Each row comes from the steps of one path. Every step used is in the known rows, and no mark comes twice. Write the path behind each row, first mark first.
In the rows, 128 means zero.
Known rows
ditu, nazema, tevu: [140 121  67 140 109 157 122 151  83 124 183 135 120 148 136 124 109 127
 149  67 141 121  98 184]
melape, vipe, nazema, ditu: [117 121 105 124  90 119 126 154 102 142 178 100 120 105 121 126 107  96
 142  12 136 117 110 118]
tevu, vuku, zoparu, melape, vipe, nazema, ditu: [ 99 107 117 131  86 114 129 137 102 136 171  97 127 111 128 137 108  83
 140  18 134 104 108 109]
ditu, nazema, zoparu, sevab, tevu: [ 83 101 148 175 114 121 166 142 109 115 132 115 157 179 123 185 143  78
 129  65 143 107  86 136]
zoparu, melape, vipe, nazema: [111 132 114 116 102 127 132 126 114 131 177  92 161 100 135 119 131  87
 141  24 131 114 112 103]
melape, vipe, nazema: [124 142 111 116  98 127 126 141 109 123 170  93 156  97 129 122 129  93
 150  21 140 117 101 112]
nazema, zoparu, sevab, tevu: [ 77  98 154 172 118 119 166 137 110 110 130 110 164 178 120 185 147  76
 126  75 141 107  85 141]
ditu, nazema, tevu, sevab: [121  99 102 160 109 138 141 134  90 117 148 135 130 158 157 153 118 111
 138  69 155 115  79 180]
melape, vipe, nazema, tevu: [136 135  85 116 109 143 108 143  91 108 195 109 137 106 133 108 118 105
 154  38 139 125  87 173]
fafi, zoparu, melape, vipe: [ 96 119 124 124 105 144 146 115 126 113 165  89 170 140 138 128 134  88
 128  56 133 100 116 109]
ludev, zoparu, melape: [ 79  92 131 163 113 141 175 121 103 157 158 101 179 168 131 127 139 111
 100  82 115 102 146 108]
vipe, melape: [134 147 109 119 111 139 146 150 109 117 150  92 153 150 135 135 134  98
 147  52 152 126 108 131]
fafi, tevu, sevab, zoparu, melape, vipe: [ 90 108 136 140 103 131 152 118 126 107 149  92 166 137 152 146 136  70
 119  52 144  97  97 117]
nazema, tevu, vuku, zoparu: [ 92  99 119 156  95 140 127 121  86  89 135 118 156 158 130 164 124 100
 154 100 146  86  85 153]
ditu, nazema, zoparu, sevab: [ 90 116 129 153 120 134 158 154 101 125 164 117 144 187 108 162 144  96
 137  69 134 118  99 127]
ditu, nazema, tevu, sevab, zoparu: [114  88 124 166 104 151 136 124  87  99 129 134 132 143 146 164 130 101
 142  81 154  81  72 142]
vuku, zoparu, nazema, tevu, sevab: [ 94  93 115 153 119 131 134 111  98 104 134 131 158 152 143 154 135 100
 142 100 150 112  79 177]
fafi, tevu, vuku, zoparu, sevab: [ 67  86 168 175  94 130 155 151 118 108 118 105 169 174 114 192 142  60
 136  82 146  69  76 112]
nazema, tevu, sevab, zoparu, melape, vipe: [ 99 110 121 132 110 145 143 115 117 105 169  96 158 136 150 130 133  80
 128  51 139 104  99 128]
vuku, zoparu, nazema: [ 76 109 113 137 118 130 132 106 113 118 125 121 188 144 105 146 152 103
 152 124 132 106 117 120]
sevab, tevu, vuku, zoparu, melape, vipe, nazema, ditu: [ 94 102 126 140  84 109 132 135 104 133 162  97 130 112 131 147 108  74
 138  15 137 100 103 111]
fafi, zoparu, melape, vipe, nazema, tevu: [124 125  95 117 107 147 109 127  94 105 193 109 143 107 135 110 119 101
 149  44 135 110  90 160]
zoparu, sevab, tevu: [ 83  90 158 179 108 128 166 146 122 121 118 109 167 167 123 186 141  69
 125  68 143  90  85 126]
melape, vipe, nazema, zoparu, sevab, tevu, vuku: [ 88 109 154 168 105 100 160 139 107 103 124  97 152 161 137 193 146  61
 133  50 153 108  71 145]

Which path is each row?
[ 97 110 121 144  90 135 120 123  91  85 146 107 158 137 133 155 123  89
 160  72 148  89  79 143] | melape, vipe, nazema, tevu, vuku, zoparu
[108 114 107 124  93 119 130 144 105 148 182  99 124 107 125 124 108  92
 135  14 129 114 118 112] | zoparu, melape, vipe, nazema, ditu
[110 126 121 121 100 131 130 122 111 124 171  93 160  96 135 124 134  83
 143  25 132 102 106  94] | sevab, zoparu, melape, vipe, nazema
[ 83  98 151 180 111 105 167 137 102 106 115 108 150 182 135 202 146  72
 127  78 151 106  76 155] | nazema, zoparu, sevab, tevu, vuku
[ 78  91 144 172  90 126 144 116  98  92 106 112 170 163 133 188 131  86
 147  97 149  77  85 129] | sevab, tevu, vuku, zoparu
[100  97 122 145 106 131 131 112  98 103 157 116 152 131 157 143 123  88
 140  56 148 106  76 159] | vuku, zoparu, melape, vipe, nazema, tevu, sevab
[ 83  90 146 170  97 145 146 153 108 111 140 114 154 174 115 176 134  71
 149  71 143  76  78 118] | ditu, nazema, tevu, vuku, zoparu, sevab
[ 88  91 154 184 103 111 168 143 111 114 106 107 152 175 137 202 142  67
 126  73 153  94  77 145] | zoparu, sevab, tevu, vuku
[109 102 116 143 112 129 135 118  99 112 162 116 146 131 158 139 124  91
 134  51 147 116  79 167] | zoparu, melape, vipe, nazema, tevu, sevab
[ 82  96 110 144 102 114 133 129 103 136 139 118 139 142 109 153 124  98
 142  84 134 107 115 129] | tevu, vuku, zoparu, nazema, ditu
[ 75  88 121 148 104 136 138  95  98 119 157 113 165 149 140 147 128  89
 132  89 124  85 114 124] | vipe, nazema, tevu, vuku, zoparu, melape
[ 97 120 133 132  93 117 134 118 113 115 157  89 168 105 141 142 131  69
 144  24 138 100  97 103] | sevab, tevu, vuku, zoparu, melape, vipe, nazema
[106 120 129 127 100 126 133 118 112 121 163  95 160  98 143 131 135  78
 140  24 138 101  98  98] | tevu, sevab, zoparu, melape, vipe, nazema
[ 71  83 167 181 101 132 160 137 120 109 112 109 177 168 120 190 140  64
 134  74 144  76  81 115] | vuku, zoparu, sevab, tevu
[ 79  84 170 180 102 134 161 138 122 110 108 110 170 166 120 192 143  68
 129  73 146  72  79 116] | fafi, zoparu, sevab, tevu
[118 124  92 117 106 146 108 126  92 105 196 108 147 109 134 109 117  98
 153  44 133 113  92 160] | vuku, zoparu, melape, vipe, nazema, tevu
[111 139  84 135 123 126 144 129  74 117 175 129 131 178 124 143 133 138
 142  85 136 145 117 159] | ditu, nazema, zoparu
[105 112 117 133  90 119 139 151 101 154 181  93 131 110 123 119 111  94
 128   7 128 113 122 106] | ludev, zoparu, melape, vipe, nazema, ditu
[ 77  90 119 152 101 109 137 127 105 132 130 118 142 142 113 163 125  89
 140  80 137 104 109 131] | sevab, tevu, vuku, zoparu, nazema, ditu
